Each row was made from one small tree. The marks that hang from a mark follow it in brackets, in alphabetical order. Every link used is in the known rows. Write each row's tree.
In the rows, 128 means zero.
Known rows:
U[M Q]: [ 85 134 110  86 107 141  57 147 152 119 142 116 130 172 137 112 132 119
  80 108 129 132 145 129 113 121 125 122 135 150 129 121  93 160  83 134
 109 103 107 119 124 140 149 141 120  92 152 114 121 135 183 127  63 139
 115]
S[G[U] Q[M]]: [140 122 140 156 158  91 199 121  96 141 113 194 160  93 154 106 122 132
 189 140 129 128 155 185 145 140 142 114 132 142 144 124 150 129 171 123
 144 154 107  80  98 133 120 130 129 110 163 127 138 137 100 146 199 133
 112]
Q[M]: [105 130 127  90 132 134 148 146 143 126 131 148 137 133 141 118 127 130
 106 126 126 131 139 145 108 126 136 123 129 128 123 130 145 122 124 127
 146 106 109 130 122 132 136 103 139 119 129 118 129 120 132 139 125 140
  95]
M[G S U]: [148 126 143 142 118 152  79 123 110 142 153  71 128 123 116 145 134 107
 100 146 139 123  17  73 121 122 112 163 134  77  83 134 128 113 140 134
 133 127 183 213 153 132 146 156 134 135 106 114 129 109 120 124 140 144
 129]
Q[S[U]]: [145 123 134 109 138 140 129 129 136 125 121 139 128 124 132 126 131 140
 148 133 125 137 128 161 128 128 139 113 117 116 141 141 140 130 152 133
 133 130 148 122 142 116  99 100 131 129 109 137 131 136 125 114  98 117
 154]
U[Q[S]]: [115 132 102  97 121 153 100 141 151 112 122 144 133 167 132 125 133 126
  89 107 135 135 116 128 124 130 137 130 118 128 147 142 113 136 120 135
 126 113 129 107 148 131 121 111 136 107 128 107 124 152 155 122  58 131
 140]
M[S]: [124 127 133 111 124 124 102 132 148 132 130 106 112 158 133 142 130 116
  80 127 136 135  99 125 114 122 124 145 126 130 116 137 126 124 123 139
 136 109 159 166 143 133 132 133 125 136 112 126 130 125 122 126  78 133
 120]
S[Q[G[U] M]]: [120 125 136 151 162  93 190 132 131 134 133 205 159  87 159  99 123 138
 174 144 135 134 125 139 150 126 141 132 143 150 139 126 134 118 139 129
 145 167  77  71 112 127 135 119 131  99 121 149 129 148  98 144 182 134
 108]
Q[G]: [121 139 125 106 143 130 134 136 134 121 129 133 128 121 132 119 124 134
  79 117 127 131 130 140 134 125 132 135 118 119 119 139 117 118  99 132
 131 105 121 106 145 130 146 112 135 131 103 128 126 131 123 125 133 116
 130]
M[U[Q[G S]]]: [136 134 101  93 134 167 106 136 153 106 136 145 152  95 141 120 134 122
 120 111 144 130  87 106 147 126 144 139 132  81 131 129 102 128 121 136
 120 125 141  98 153 135 142 129 141  95  93 105 124 157 141 124 124 131
 155]
X[U]: [ 90 128 143 112 135 111 103 128 134 128 144 131 140 173 125 137 125 120
  96 121 113 116 166 125 128 125 121 133 112 121 115 143 144 129 143 132
 135  64 133 119 145 135 148 130 119 142 111 114 124 123 149 112  74 147
 144]
M[G]: [126 136 136 142 127 141 103 123 114 137 136 105 123 147 111 132 126 123
  82 136 121 125  80 116 117 126 112 149 111 114  97 146 137 122 120 131
 130 112 138 164 152 124 141 120 142 146 136 129 125 109 136 119 116 129
 131]
U[M[G[Q]]]: [100 140 120 176 101 130 101 126  97 141 138  86 130 129 101 113 124 120
 121 131 112 119  95 104 118 111 119 127 131 146  84 131 108 152  92 123
 104 123 121 179 118 122 135 143 116 129 141 124 119 109 147 128 111 133
 126]
M[U]: [107 127 136  98 131 145 107 131 145 130 145  94 135 134 129 130 130 124
 101 125 126 113 121 127 126 137 128 132 120  94 117 127 140 127 149 132
 131  97 137 130 127 139 154 133 147 138 101 100 125 120 135 129 148 154
 137]
Q[G M[U]]: [122 134 129  96 141 143 165 141 135 122 148 152 153  88 142 110 129 125
 137 130 138 128  92 117 132 127 141 131 145  84 115 118 136 108 130 130
 141 123 121 118 131 135 156 118 137 112  91 111 128 124 118 140 191 139
 107]
M[G Q S[U]]: [175 122 145 145 118 140  94 129 115 142 125  74 102 123 102 160 136 109
 123 162 139 135  79 113 121 105 112 146 139 118  93 137 128 100 148 124
 114 186 190 225 139 112  96 156 142 140 137 149 132 106 105 116 158 120
 146]
U[Q]: [ 91 133 115  94 112 134  92 143 149 117 126 119 122 169 126 127 130 122
  60 109 130 126 141 140 117 131 119 137 117 146 123 133 113 137 106 128
 125 110 109 119 123 141 139 124 139 115 151 112 125 131 164 121  88 132
 129]
Q[G S[M U]]: [172 136 113 137 155 132 182 114 147 110 117 167 116  64 144 121 128 154
 192 120 127 152 112 139 146 124 149 108 135 121 172 139 138 125 114 134
 137 143 136  95 157 112 108  92 122 114 110 164 133 139  99 127 129  96
 139]
G[S]: [ 71 125 146 110 118 119  98 131 135 129 129 102 110 174 134 136 124 133
  45 133 128 115 131 137 117 145 110 140 111 140 125 131 135 119 118 130
 136 115  89 116 117 135 151 114 132 167 114 124 127 134 122 123 110 127
 130]
S[U[M]]: [108 124 140 112 128 132  90 137 132 130 134 113 122 140 135 111 130 132
 145 129 121 132 151 153 123 118 129 104 133 138 129 121 120 148 128 130
 115 121 128 138 123 120 127 134 120 113 140 142 129 117 158 123 113 125
 125]
X[G[M] U[Q[S]]]: [124 129 116 118  97 145 118 124 150 113 124 150 152 165 109 152 131 116
 190  97 115 125 220   4 123 121 124 137 114 121 127 120 107 159 126 122
 131  61 138  86 166 130 112 144  94 130 131 124 120 139 194 119  28 148
 153]
S[Q]: [111 134 132 135 157 110 117 127 123 138 126 138 141 142 135 130 127 130
 105 127 115 123 138 157 127 143 140 130 123 143 139 132 147 132 137 133
 124 115 117 110 121 129 139 132 131 120 131 122 127 132 134 125 110 136
 131]
X[G[Q[M] S U]]: [ 67 106 146 161  81 103 189 126 129 140 112 121 124 131 116 129 119 127
 173 133 128  97 179  61 124 133 105 143 111 169  94 111 119 140 143 101
 146 150  59 105  90 131 123 128 112 167 126 142 124 134 107 142 153 160
 119]
X[G[S] Q]: [ 80 114 140 102 106 117 143 124 169 135 113  65 134 214 114 153 122 115
  99 132 115 113 178  52 115 154 101 160  94 139 103 137 105 137 142 115
 121 117 135 113 140 127 136 122  98 188 128 117 122 111 147 112  95 160
 148]
U[Q[M S]]: [123 131 105  80 118 156 127 146 147 114 127 177 152 130 145 116 132 125
 120 115 138 144 113 130 111 129 140 123 135 122 142 131 121 126 124 130
 141 125 113 121 131 130 116  94 140  88 132 107 127 146 149 134  71 142
 110]
S[Q[G]]: [127 140 125 136 173 107 139 124 132 132 127 159 144 121 140 122 125 139
 106 128 115 129 127 149 145 134 141 138 129 139 144 129 136 120 114 134
 116 130 108  92 135 126 146 128 127 112 111 133 127 142 128 128 136 118
 134]
S[M]: [112 135 114 130 139 121 138 128 156 123 130 113 106 142 130 131 128 138
 120 110 123 134 137 146 119 138 132 121 124 139 154 137 143 134 107 129
 135  98 124 108 132 127 140 110 130 128 135 138 132 120 130 132 116 125
 110]

Write each row's tree:
[114 135 122 121 115 154  49 136 130 141 147  76 117 154 109 132 130 116
 110 147 117 131  92 114 118 110 124 124 140 111  88 133 105 126  99 129
  81 131 156 194 136 112 136 144 131 139 137 130 123 111 142 128 149 131
 126] : U[M[G Q]]
[157 112 142 147 130 102 139 115 115 130 120 126 113 129 149 129 126 123
 128 136 140 126 111 169 138 127 115 138 121 120 122 140 126 132 155 135
 144 139 157 130 127 144 121 150 123 147 139 142 136 130  91 136 137 119
 130] : M[S[G[U]]]
[ 76 121 125 161 107 104 131 133 121 131 137 118 129 130 128  98 125 128
 148 127 129 102 155 138 130 113 126 113 131 175 115 121 103 165 121 122
 115 123  82 123  91 134 131 146 117 131 123 128 117 136 127 138 114 144
 135] : G[Q U[M]]
[175 129 112 107 142 150 124 124 131 122 111 130 131 131 113 142 129 130
 141 121 124 132 129 209 149 130 146 112 121  81 137 146 121 115 149 134
  98 139 179 119 143 120 103 122 137 154 112 108 131 139  98 133 163 109
 157] : M[Q[S[G]]]
[125 137 142 193 134 108  54 115  93 149 165 123 154 149 137 143 131 103
 149 148 105 129  78  36 125 108 121 147 154 141  88 136 118 138 130 141
 112 122 167 185 147 121 140 188  80  98 134 142 126 129 148 109  64 148
 130] : X[U[M[G S[Q]]]]
[148 128 136 122 135 124 106 122 107 132 120 130 131 125 132 108 126 135
 155 129 117 133 170 201 135 126 129  89 128 123 137 120 123 149 132 129
 114 128 154 119 128 130 113 140 116 117 153 143 135 113 140 126 148 109
 139] : S[G U[M]]
[163 127 132 153 152 102 125 109  88 141 113 142 138 123 140 143 128 123
 119 127 119 132 107 174 136 139 134 135 126 129 137 134 137 130 149 138
 126 140 168 135 128 136 118 164 115 118 145 124 137 132 113 130 142 113
 136] : M[S[G Q]]
[ 88 121 134 121  86 143  97 135 130 122 140 107 117 142 120 135 131 122
  86 119 150 106 184  86 117 141 102 140 126 130 133  88 122 129 106 115
 133 111  76 111 101 152 159 152 132 149 132 103 121 133 154 132 139 146
 118] : G[M[U[Q]] S]
[184 124 126 134 144 117 158 112 112 128 106 111 103 108 123 141 130 139
 167 126 117 136 197 211 149 133 133  96 132 118 161 131 134 123 154 115
 112 162 163 118 117 121  99 128 130 138 164 148 139 112 105 134 220 101
 140] : S[G M[Q] U]
[134 121 129 108 118 154 117 141 139 128 144  82 125 121 100 146 134 121
 154 133 136 112 165 121 124 124 129 121 139  89 128 102 140 117 132 120
 114 108 139 140 109 132 139 154 151 163 105 101 121 113 135 143 196 145
 118] : G[M[Q U]]
[187 122 135 107 142 145 193 125 106 123 105 184 147  86 133 114 126 137
 190 129 124 148 118 199 139 137 146  95 129  99 145 129 147 120 163 127
 141 149 155 126 137 121  91  93 135 103 133 132 139 127 107 131 171 110
 127] : Q[M S[G U]]
[ 87 117 142 169  82 119 143 123 102 130 135  93 116 103 100 131 126 132
 124 127 135  87 176  98 128 139 104 132 123 138 123  89 139 131 116 109
 132 108  76 126  76 144 143 150 135 183 106  96 117 122 118 141 166 149
 123] : G[M[U] Q S]
[143 139  94  82 127 157 147 145 148 105 129 197 150 103 151 113 130 127
 128 109 144 151  92 113 130 122 147 130 140 117 139 134 103 117 105 135
 136 142 122  99 149 128 123  89 144  80 112 120 126 154 140 133  98 121
 121] : U[Q[G M S]]
[140 139  97  93 135 151 125 134 154 103 125 163 137 122 137 117 128 133
  89 105 138 144 109 122 136 124 144 138 121 117 147 141  95 125  93 139
 127 121 129  94 159 130 129 108 139 101 111 117 125 160 143 121  89 110
 150] : U[Q[G S]]
[139 120 133 114 111 130  92 136 129 122 116 125 104 130 132 132 136 115
  93 125 144 135 127 142 112 116 116 142 130 156 125 129 117 129 156 123
 133 151 150 160 126 137 110 145 142  98 155 141 133 135 147 117  76 123
 130] : M[S[U[Q]]]
[164 135 130 168 146 107 156 109  86 137 110 161 137 106 124 123 122 138
 169 118 113 127 187 177 137 149 139 111 125 135 158 105 153 143 131 125
 130 110 113  83 114 135 119 150 128 138 161 125 131 122 138 141 184 109
 116] : S[G[M] Q]
[ 96 134 126 171 141  84 142 110 134 136 123 125 107 138 146 146 124 145
 126 133 125 123 135 128 131 161 128 127 126 164 171 119 155 126 109 128
 128 142  79  84  99 127 149 127 104 134 140 141 131 140 112 132 130 125
 118] : G[S[M Q]]
[172 134 124 169 141 146 144 111 125 129 123 127 108 110 120 130 129 142
 179 139 120 146  67  98 129 130 131 113 130 109 143 139 147 125 130 128
 130 152 159 142 157 104  98 104 134 116 141 164 136 117 118 121 115 102
 140] : Q[S[M[G] U]]
[157 129 116 146 146 136 160 121 145 119 110 145 104 111 137 129 130 146
 185 124 122 147 128 152 131 131 145 101 133 124 176 137 157 133 132 132
 138 138 144 113 145 108  99  97 119 113 131 154 135 131 112 126 108 114
 136] : Q[S[M U]]
[174 123 141 146 125 123 147 126 116 121 130 148 102  79 124 130 128 134
 161 131 143 142 152 108 129 108 124 133 144 141 136 112 122 120 116 130
 147 134 142 142 138 126 114 134 136 136 121 162 131 122 114 126 145 102
 118] : Q[G[M[S[U]]]]
[153 131 122 108 133 136 105 134 148 122 129 101 113 122 124 152 133 116
  95 136 141 139 102 136 138 108 130 151 141 109 113 141 102  96 110 138
 108 151 172 163 139 124 129 145 140 143  91 130 128 136  94 128 141 114
 130] : M[Q[G] S]
[162 115 142 171  93 115 159 123  92 129 116 114  94  81  90 129 131 129
 158 125 137 117 175 123 120 110 115 122 134 172 127 105 137 136 129 110
 143 139 127 173  91 127  91 150 144 143 131 139 126 119 118 130 116 123
 121] : G[M[S[U]] Q]
[122 125 145 178 144 103 162 125 106 150 140 166 149 105 138 112 127 127
 163 157 130 126  81 110 127 133 131 141 139 144 103 127 151 123 155 123
 144 166  95 125 112 124 128 127 136 113 154 147 130 124 114 138 176 148
 102] : S[Q[M[G[U]]]]
[ 86 128 144 136 133 105 140 134 117 143 127 164 144 143 148 127 124 132
 110 144 127 121 127 137 121 149 133 135 130 157 134 113 158 115 135 124
 139 151  63 107  91 128 143 115 120 125 129 120 130 142 107 139 144 141
 100] : G[S[Q[M]]]
[167 130 131 158 130 139 138 121 126 134 120  81  90 124 102 146 134 132
 159 147 129 139 121 112 130 120 117 122 139 125 133 133 147 113 133 117
 112 162 158 181 131 107 105 126 131 140 155 162 133 100 112 125 198 110
 140] : S[M[G Q] U]
[ 96 122 134 116 133 102 162 124 152 120 129 106 144 163 127 131 123 127
  53 136 128 126 151 132 139 148 111 154 111 146 120 139  99 113 123 124
 123 132 115  92 130 131 152 103 120 168 112 113 123 125 109 114 123 131
 150] : X[Q[G[S]]]
